In the rows, 128 means zero.
Known rows, with every way that one mark hangs from another:
q431(q163(q310)): [134 148 144 138 146 119 124 135 162 166 135  97 151  96 166 145 154 193
  81 138 141 130]
q900(q310(q163(q670) q274) q431): [144 161 149 138 127  82 107 135 136 128 169 109 136 203 113 159 128 165
 185 110 122 136]
q310(q62 q163(q670) q274 q900(q431)): [100 153 151 128 126 113 112 144 122 142 132 158 123 234  99 148 134  76
 136 138 149 130]
q310(q163 q900): [ 68 161 127 129 110 111 128 156 146 140 112 117 158 161 127 128 151 132
  84 168 146 160]
q670(q163): [100 169 120 137 130 135 163 129 149 144 136 111 167  28 141 140 151 212
  83 113 156 128]
q310(q62): [108 151 133 136 128 145 154 141 144 143 103 116 140 103 123 144 166 150
  97 118 142 116]
q670(q62(q310(q163))): [105 169 119 129 112 146 136 167 116 122 118  97 153 120 103 155 146 171
  97 123 131 139]
q900(q310(q62) q431): [127 148 140 140 111 133 124 140 138 146 100  76 127 180 117 165 158 162
 177 126 115 112]
q62(q310 q670(q163)): [122 161 101 151  88 118 138 148 122 153 163 168 161  11 103 140 152 226
  96 144 147  95]
q431(q163(q670)): [132 159 149 145 150 103 138 124 169 147 181 111 151 116 170 155 149 203
 102 107 155 122]
q163(q310(q274) q431(q900) q670(q62)): [135 155 149 135 227 137 119 154 131 186 212  70 141  89 125 176 131 143
  75  86 143 192]
q900(q310(q62 q274) q431(q163)): [154 148 163 135 100 125 116 138 147 174  98 134 116 250 129 160 134 149
 200 131 131 106]
q62(q310(q163(q431) q274 q900) q670): [116 158 121 144  84 100  99 178 104 175 156 197 140 196  64 151 135 137
 103 205 144 161]
q900(q310(q62 q274) q431(q163(q670))): [170 150 169 142 136 110 103 124 146 159 143 130 118 229 134 166 132 151
 205 101 138  97]
q431(q163(q310) q900): [117 146 142 136 158 120 119 149 177 198 158  97 155  90 183 126 150 168
  67 161 141 136]
q163(q310(q274 q900) q431 q670): [130 155 148 140 205 102  91 140 124 172 190 108 143 138 114 165 141 131
  85 123 151 172]
q310(q62 q900(q431)): [ 76 149 140 133 102 135 139 151 133 163  97 113 127 216 116 158 161 116
 117 160 137 127]
q900(q431(q163(q670(q62)))): [124 160 159 138 134 129 156 139 153 150 169  71 136 182 157 200 140 203
 128  91 143 143]
q431(q163 q900(q310(q274))): [131 154 154 137 129 102 116 151 175 200 147 135 142 188 159 121 128 156
 152 142 139 143]
q670(q62(q310(q274)) q163(q431(q900))): [115 179 124 133 161 171 141 167 113 194 174 122 150  87 109 162 123 173
  83 122 155 159]
q62(q310(q163) q670): [119 154 109 146  70 100 127 164 123 138 152 164 152  92  94 137 155 189
 100 172 130 115]
q62(q310(q163)): [109 167 115 135 102 119 128 155 124 126 135 123 153 114 116 134 155 177
  90 153 128 116]
q900(q431): [ 96 158 140 140  96 114 167 145 147 152 144  93 138 169 134 171 159 196
 110 135 123 138]

Rows:
[ 65 159 135 130  85 109 133 157 140 146 119 103 145 223 127 151 149 138
 106 184 131 160] : q310(q163 q900(q431))
[120 175 119 134 131 161 132 168 108 136 137  71 151 132 101 184 146 186
  86 138 133 164] : q670(q62(q310(q163(q431))))
[139 162 130 138 170 158 111 140 139 193 129 116 145  95 120 138 129 142
 139 130 156 139] : q670(q163(q431(q900(q310(q62 q274)))))
[116 167 145 132 183 137 136 162 137 166 195  96 146 143 121 168 122 133
  86 107 153 202] : q310(q163(q431(q900) q670(q62)) q274)
[117 167 137 130 123 138 148 166 109 150 130 143 137 148  90 160 137 161
 113  89 133 141] : q670(q62(q310(q274)))
[ 98 151 121 130 171 158 103 133 128 158  91 110 159  31 126 127 152 123
  73 135 164 115] : q670(q163(q310(q62 q900)))
[ 99 167 148 133 132 114 118 161 100 156 171 136 125 241  86 181 128 129
 138 104 134 141] : q163(q670(q62(q310(q274 q900(q431)))))
[ 97 171 119 141 160 149 154 142 157 189 172  84 166  44 156 149 146 200
  61 150 159 161] : q670(q163(q431(q900)))
[131 136 129 139 100 110 101 167 144 174 120 179 134 134  90 109 133 102
 160 165 136 135] : q431(q900(q310(q62(q670) q163 q274)))
[128 157 156 146 121 100 145 127 163 154 186 101 140 181 170 177 147 210
 126 123 142 117] : q900(q431(q163(q670)))
[126 162 152 138 160 132 149 136 158 144 166  87 149 122 158 175 142 197
 106  77 156 148] : q431(q163(q670(q62)))
[103 166 138 134 112  86  97 153 108 141 181 163 134 242  96 149 129 119
 132 156 135 122] : q62(q310(q163(q670) q274 q900(q431)))
[146 152 126 147 117 151 149 143 121 177 137 182 142  62  85 160 140 176
 108 131 169 136] : q310(q62(q670(q163(q431))) q274)
[ 91 146 114 142 101 139 131 144 132 166 104 175 153  54 100 130 154 141
  98 157 170 119] : q310(q62(q670(q163)) q900)
[104 140 152 127 134 128 108 150 117 177 100 139 120 207  98 150 147  83
 120 147 134 131] : q163(q310(q62 q274 q900(q431)))
[121 141 154 133 170 113  94 136 116 164 144 134 120 186 103 158 141  85
 124 118 142 119] : q163(q310(q62 q274 q900(q431)) q670)
[135 167 130 137 138  96 113 144 116 123 187 164 147 133 103 135 133 155
 110 114 141 110] : q62(q310(q163(q670) q274))
[121 147 140 132 147 128 115 155 150 183 116 134 130 151 118 117 140 106
 152 123 134 124] : q431(q900(q310(q62 q274)))
[ 85 161 132 135 146  97 114 141 145 125 160 111 158 140 133 133 147 136
  90 139 152 152] : q310(q163(q670) q900)
[116 158 133 137  90 105 121 148 147 131 118  66 144 186 127 160 146 187
 166 150 112 139] : q900(q310(q163) q431)
[146 124 147 139 127 120 110 158 154 217 142 195 130 101 129 119 137 115
 101 167 152 117] : q431(q163(q310(q62(q670) q274)) q900)
[ 78 163 128 139  91 109 124 162 120 163 141 120 137 221 112 159 155 157
 113 176 122 122] : q62(q310(q900(q431)))
[ 92 153 132 132 154 124 108 139 136 123 124 121 145 136 119 130 153  95
  97 138 158 129] : q310(q62 q163(q670) q900)
[ 85 175 131 125 104 147 134 163  98 168 126 143 141 186  87 167 122 149
 128 123 147 137] : q670(q62(q310(q274 q900(q431))) q163)
